Known rows, with every step that occurs:
J-C-E: [ -8  -4  -5  17   4 -17 -18   5   5   9   5   1  -4  13  -2 -21   2   7
   9]
E-H-A: [ -7 -34 -10   3 -13   6  15 -21  10   2 -30  -2  -7 -13  -1 -14   7   1
  22]
E-H-V: [  5 -40 -10  -1  -3  20 -33  -3  17  12 -32  10   8   8  -5 -21 -10  -1
  22]
J-S-C-E-H: [  4 -20 -15   1 -31 -38 -12   2  21  37  14  10  22   7  -6 -35   9  13
   7]
H-A: [-15 -20   1  10   7   9  15 -19 -13  -8 -27   0 -20 -24  -1   8  17   1
  18]
E-H: [ -1 -39  -3   6  -6  -2   2 -15  10  18 -26   6  -3   6  -4 -20   1  -6
  14]
A-H: [  7 -37   4  14  12   1  11 -21 -22  25 -17  13  -6  26 -16  -4  24 -22
   9]
J-C: [ -5 -14   8   9   6  -9  -2  -6  11  -3  -3  -4  -9   0  -1 -13  16  -8
  10]
A-H-V-C-J: [ 12 -40  -2   4  17  34 -11  -3 -27  19 -16  19   1  33  -4   3   6 -45
  19]
V-H: [-10 -23  10   7  16   0  16 -19  -4  -4 -29  11 -23 -14  -5  -6  21  -9
  13]
A-H-V-C: [  5 -42   3  -4  16  49 -23  12 -20  13 -24  26  11  37 -24   4  16 -35
  18]
A-H-V: [ 12 -38  -3   5  15  21 -24 -10 -13  19 -23  16   6  27 -17  -4  13 -17
  17]
S-C-V-H-E: [-29   2   0   9  -7 -31  17 -14  21  15  -9  12 -21 -43  -7 -12  28   0
  38]
J-S: [ -5 -22  12   0   7   4   6 -17  -9  12  -5   4   5  -4   4  -4  26  -7
  -9]
S-C-V: [-21 -19   3  23 -13 -34   1 -14  12  28   0   9  -1 -29   7  -7   5  10
  37]
J-S-C: [  0 -17  10   1  -8 -27   5  -8   4  15  10   8   5 -16  -4  -6  30  -1
   4]
A-H-V-C-E: [  1 -31 -10   4  13  40 -38  24 -28  26 -16  29  17  48 -25  -4   5 -20
  17]
V-C-E: [-18 -16   2  12  13  17 -13  23 -31  15 -15  21  -3  15 -11   2   2 -10
  12]
C-E: [-12 -13  -5  23  12 -10 -14   1 -20  22 -15  11  -9   5  -5  -6   0  10
  12]
S-J-C-E: [  7   4  -4  24 -10 -24 -20  -2   1   6  21  -7   0  17  -6  -6   0   7
  35]
V-C-J: [ -9 -27   8  14  16  11  13  -4 -28   9 -16  10 -19  -2  10   9   3 -34
  13]

Rows:
[  1 -29 -23   7  -5  11 -49   9  12  26 -24  12  13  20  -7 -27 -21  14
  22]
C-E-H-V
[-16  -3   6   0  20   1  19 -12  -5  -3 -29  13 -34 -21 -17  -3  36 -14
  14]
V-H-E
[  0 -26   5 -10  12  37 -16   2 -15   5  -5  11  11   2  15   3   7 -28
   0]
H-V-C-J-S
[  4 -16  -1  23   2 -45  13 -18  -8  20  -1   5 -24 -22   8   0   7 -10
  25]
S-C-J
[  1 -18  -1   8  15   0  13 -14 -25  23 -19  16 -17  21 -28  -1  42 -28
  11]
A-H-E
[-28 -24   8  16   3  -2  15 -29  12  12 -22   6 -10 -26  11 -12   9   0
  25]
C-V-H
[ -9  -7   9  17 -17 -15   8 -32  34  -3  13 -13  -1 -15  10 -12   9  -2
  51]
S-J-C-V-H
[  4 -43  -9  -3  -1  32 -21   5   3  13 -26  11   3  12   7 -12 -18 -28
  25]
E-H-V-C-J
[-25 -12   2  -3 -25 -20  31 -34  30   2   7  -2   4 -56  16 -12  34  12
  26]
J-S-C-V-H-A
[-30  -9   1   5 -11   1  25 -32  38 -17  -6 -13 -10 -39  18 -20  17   6
  31]
J-C-V-H-A
[ 15 -12 -16  17 -30 -26 -22  -3  26  15  19  -9  12  29  -8 -28  -9   7
  39]
S-J-C-E-H
[  5 -19 -22   2 -13   4 -52  15  38  13  -4   2  18  26  -6 -41 -19  13
  21]
J-C-E-H-V
[-13 -17  -5   3  16  40 -48  33 -20  11 -21  26   9  17 -13   3  -9  -3
  18]
H-V-C-E
[ -5 -25  13  -2   9  15  18 -10 -24   9   1   8   0   1  16   2  19 -35
  -7]
V-C-J-S
[ -3 -45  -3 -12  -2  47 -32  19  10   7 -34  19  15  19 -11 -11  -8 -19
  22]
E-H-V-C
[ 20 -13 -22   8 -27  -3 -55   8  33  11  11  -6  23  30 -10 -27 -21  12
  47]
S-J-C-E-H-V
[ -3  -5  -4   7 -10 -35 -12   4  -4  28  19  12  11  -4  -4 -14  18  14
   4]
J-S-C-E
